Each row comes from the steps of one walk. Every step used is in the known rows, and no mark comes twice. Write the walk behind each row, first mark first.
Known rows:
bupu -> ramur -> sani: [ -1 -12  18  16  18  10  12  27  19  17   9 -24 -13   0  19  22   4  -7
 -19  -2  -3  10 -12]
bupu -> ramur -> sani -> likom -> fito -> falu: [-22  -5   9  29   8  11   0  16  13  16  19  -7 -15   7  26  22   0  -7
 -28  19   0  24  -7]
likom -> sani: [ -6  10   0   5  12   9  -8  -4 -16 -13   1  -8   4  -5  24  -2  11  -4
  -9   9  19  -7  -2]
sani -> likom -> fito -> dipa -> zelaf: [-27   6   2  20  -3  15 -17 -30  -1   4  17  25 -13   6   3  -8  -6  10
  -5  30   1  12   7]
bupu -> ramur -> zelaf: [ -1   4   9  32  13   8  16  23  26   8  19  -4 -21   9   4   5   7 -10
 -18  -5  -2   8 -15]
fito -> dipa -> zelaf -> ramur -> sani -> likom: [ -1  -8  18   9  14  12  11  -8  26  29   9  15  -8  23  13  -3 -24  20
   3  12  17 -12 -11]
fito -> likom -> sani -> ramur: [ -9  21 -15  12  -4  23  21   8  -4   7 -14 -15 -16 -10  48 -25  10  -8
   0   7  36 -20  -8]
fito -> dipa: [ -5  -7   0  17  -9  -9  15 -17   8  18   9  14  -6  -4  -6  -4  -7  11
   1  11   9 -15  -3]
ramur -> sani -> likom -> zelaf: [-19   3  21   8  12  29 -22  -1   3   4   9   6 -18   4  49  15   1  -4
 -15   6 -19  26  11]
sani -> ramur -> faked: [  7  -1  -8   5  10  23   8  24  15  13   7 -41 -20 -26  -1  -4   7 -10
 -11 -13  10  -8 -15]
zelaf -> likom -> sani -> ramur: [-27  25 -10  13  10  30   3  -8  -1  -1  -4  -7  -3 -11  56 -12  14 -12
 -10  16  31 -15  -6]
dipa -> zelaf -> ramur: [ 12   1  11 -15  22   8   2   3  23  14  -3   1   6  28  -7 -14 -18   8
   8  -8  23 -14  -8]
likom -> sani -> ramur -> faked: [ -1   8  -6   9  19  28   0  15  -4  -2   7 -41 -12 -26  23  -6  16 -13
 -18  -1  27 -13 -13]
fito -> likom -> sani -> ramur -> faked: [  2  22 -16   2   0  27  20  17  -1   7  -9 -26 -26 -19  43 -28  14 -12
  -1   4  32 -20  -7]
sani -> likom: [ -4  11  10  13  -2  23 -15  -6  -5 -10   4   6  -2   3  15   7  -2   4
  -6  11  -6  22  -2]
bupu -> ramur -> sani -> likom: [ -4  -3  23  25  16  24   2  24  16  10  13 -20 -15   2  29  26   2  -4
 -23   4  -7  25 -14]
zelaf -> ramur -> sani -> likom -> fito: [ -9   4  13  12  27  19  -8   4  16  16  -3  -8  -5  19  22  25  -7 -12
   8  -1   9  16  -2]
dipa -> zelaf: [  3  -4   5 -18   7   5  -2   2   8   3   3  10  -1  15  -1 -20 -13  16
  -2   5   2 -10  -2]
sani -> likom -> zelaf: [-18  21  15  16   0  27 -34 -24  -2  -8  15  16  -8   0  20  -5   7  -8
 -17   4  -5  25  15]
likom -> zelaf -> falu: [-29   9   0   4  -3   2 -16 -31  -1  13  21  25   0   3  20 -13  13 -17
 -19   4   8  11  20]
fito -> likom -> zelaf: [-12  25  -7  -1 -12  10   3 -13   5  11  -4  17 -22  -1  29 -36   9 -13
   3  -2  12  -7  22]
bupu -> ramur: [  2   1  10  20   9   4   8  13  16   8  11 -19  -4  -5  -7   7   7  -8
 -18  -5   9   6 -12]
zelaf -> falu: [-15  -5  -7   0  -8  -4   8 -10  -7  14  10  16  10   9  17   2   3  -2
  -7  16   7   9  -2]
fito -> falu: [-10  -4 -16   0 -20 -19   7   1   2  10   6  18   7  15   5  -8 -12   5
 -12  17  13  -7  -2]
sani -> likom -> fito -> falu: [-31  10 -11  19 -14   6 -22 -19  -9  -3  13  24  -4  10  10   0  -4  -3
 -12  31   3  22   8]
likom -> zelaf -> dipa: [-25   8   6  13   1  13  -7 -39   4  17  21  29 -10  -6  13 -16   5 -22
  -9  -4   3  -4  18]
fito -> dipa -> zelaf: [ -4 -11   5   2  -3  -5  14 -15  14  21  13  22  -7   9  -7 -20 -17  23
   0  15  13 -22  -5]
zelaf -> likom -> sani: [-21  26  -7   0   7  19  -4 -15  -7  -9  -3   9   1  -3  51 -13  13  -8
  -4  22  20 -10   5]

Which walk is each row?
[-12   9  17   4  25  11 -15  -9  22  20   5  -1  -7  11  20   3   3 -22
  -4 -20  13   2  15]	likom -> zelaf -> ramur -> sani
[-14   8  -3  20  15  23   1   4  -7  -3   1 -29   1 -14  29  -2  12  -9
 -16   2  33 -12 -15]	likom -> sani -> ramur
[ -5  30  -3   2  -2  10   5 -11  18  19  -9  11 -16   9  24 -31   5 -19
  10 -13  29 -12  17]	fito -> likom -> zelaf -> ramur
[-40  11 -17  42   4  20  20  -4  25  24  14  10 -30  -1  31 -12   5 -12
  -4  11  13 -15 -11]	sani -> ramur -> zelaf -> likom -> fito -> dipa
[-39  19 -24  17  -5   1   7  -6  15   8  15  45 -24  23  35 -16   2 -12
  -1  27  -3  -1   9]	ramur -> zelaf -> likom -> fito -> falu
[-23  -1  21  14  10  33 -13 -11   3  14  14  17 -20   4  53  13  -1  -9
 -12   9 -18  22   9]	ramur -> sani -> likom -> zelaf -> dipa
[  6  -3  21 -11  28  23  -3  12  24  16  -2   0  -3  33  22   1 -21  12
   4   0  11   1 -10]	dipa -> zelaf -> ramur -> sani -> likom
[-25   8  -8  30  15  23  11   6  -2   6  12  -8  -8   1  47  -2  13 -12
 -19  10  27  -7 -19]	likom -> sani -> ramur -> zelaf -> falu
[-37  21 -17   2  -1   8  -8 -24  -1   2   2  22  -9  -2  23 -12  11 -14
   5  23   5  -1  18]	zelaf -> likom -> fito
[ -2  22 -11  -2  -6  12  14   1 -11  -1 -14   1 -13  -3  44 -26   9  -5
   6  12  25 -15   3]	fito -> likom -> sani
[-14   2  -6  32   8  19  17  20  21  13   8 -11 -21   3  19  -1   1  -8
  -8  -9   5  -6 -21]	sani -> ramur -> zelaf
[-26 -10  -3   8  15  -5   3 -19  17  29  11  15 -14  13  -3  -5 -11   2
   8  16  14 -13   6]	likom -> fito -> dipa -> zelaf -> ramur -> sani
[  5   3  20   8  26  22  -2  13  20  15  -7 -12  -1  21  27  26 -11  -7
   8  -7  10  13 -10]	zelaf -> ramur -> sani -> likom
[-24  14  -1  18  -2  18 -26 -19 -10  -9  10  12  -9   0   7   6   5  -6
  -4  20  -7  27  10]	sani -> likom -> fito
[-21  10   6  22   6  17 -14 -29   8  11  14  20  -8  14  -1  -4 -10   4
   2  22  14   8   2]	sani -> likom -> fito -> dipa -> zelaf -> ramur
[-20  -2  -6  40   7  25  29   8  22  26  14   3 -24   1  24  -3  -4 -15
  -4  -5   6 -13 -23]	sani -> ramur -> zelaf -> dipa
[-19  14  -2  -8  14  30   1  -4   7   3   0   3  -3   7  44 -29  -1   7
  -9  18  27 -21  -8]	dipa -> zelaf -> likom -> sani -> ramur
[  0  27  18   9  15  34 -32 -14  14   0  15   0 -12   0   9  -3   6 -18
 -11  -9   8  20  12]	sani -> likom -> zelaf -> ramur -> faked
[ -8   0   8  40  12  14  27  11  27  21  26  10 -23   9  10   3   2 -17
 -13  -2  -1   2 -18]	bupu -> ramur -> zelaf -> dipa
[-19  21 -19  20  -5  23  30  10   0  15  -4   3 -22   4  64 -25  11 -11
  -2  14  33 -15 -12]	fito -> likom -> sani -> ramur -> zelaf -> falu
[-37  17 -16  25   1   6  10 -15  18  12  17  43 -31  14  29 -15   5  -8
   5  24  -6  -6   8]	ramur -> zelaf -> likom -> fito -> dipa
[-23  14 -10  29   7  28  19  13  24  14   5  -1 -23   3  39  -8   4 -11
  -6   0   9 -10 -17]	sani -> ramur -> zelaf -> likom
[-11  26  19  19  11  29 -31 -23  10   0  10   9  -3   9  15   0   3 -15
  -9  -6  12  20  10]	sani -> likom -> zelaf -> ramur
[-18  11  -4  30  18  25   7  12   1  -2   7 -17 -13  -3  38  -4  11 -11
 -15   2  23 -11 -18]	likom -> sani -> ramur -> zelaf
[-37  -9 -14   8  -5 -11   3 -35   1  25  22  32  -7   7  -7 -16  -4   6
  -1  31  13  -8   9]	likom -> fito -> dipa -> zelaf -> falu
[  7  -5  14   0  28   7   9  17  23  22  -9 -16   0  20  18  21 -10  -9
  12 -14  13  -2  -9]	zelaf -> ramur -> sani
[-38  15 -18  33   8  24  12   5  21  16   8   3 -27   0  34  -9   7 -17
  -4   6   8  -8  -9]	sani -> ramur -> zelaf -> likom -> fito
[ -8  -6  17   5  10  24  -8  14   1   2   1  -2 -14   7  44  24  -5   5
  -6  12 -20  24  -2]	ramur -> sani -> likom
[-12   2  26  27  18  27  -9  12  18  12  19 -14 -19   0  32  19   8 -12
 -30   0  -6  27  -3]	bupu -> ramur -> sani -> likom -> zelaf
[ -7  23   2  -1   5  13   8  -2  20  25 -11   7 -23  11  41 -22   3 -19
  10 -11  21  -8  16]	fito -> likom -> zelaf -> ramur -> sani
[-29   9   0  29  -7  12 -16 -30  -5   2  16  21 -12  -3   2   3   0   0
  -4  27  -1  17   8]	sani -> likom -> fito -> dipa
[-18  19  -7  12   3  14  11   4  18   3   7  31 -23  18  40 -11   3  -6
   2  11 -11  -2   0]	ramur -> zelaf -> likom
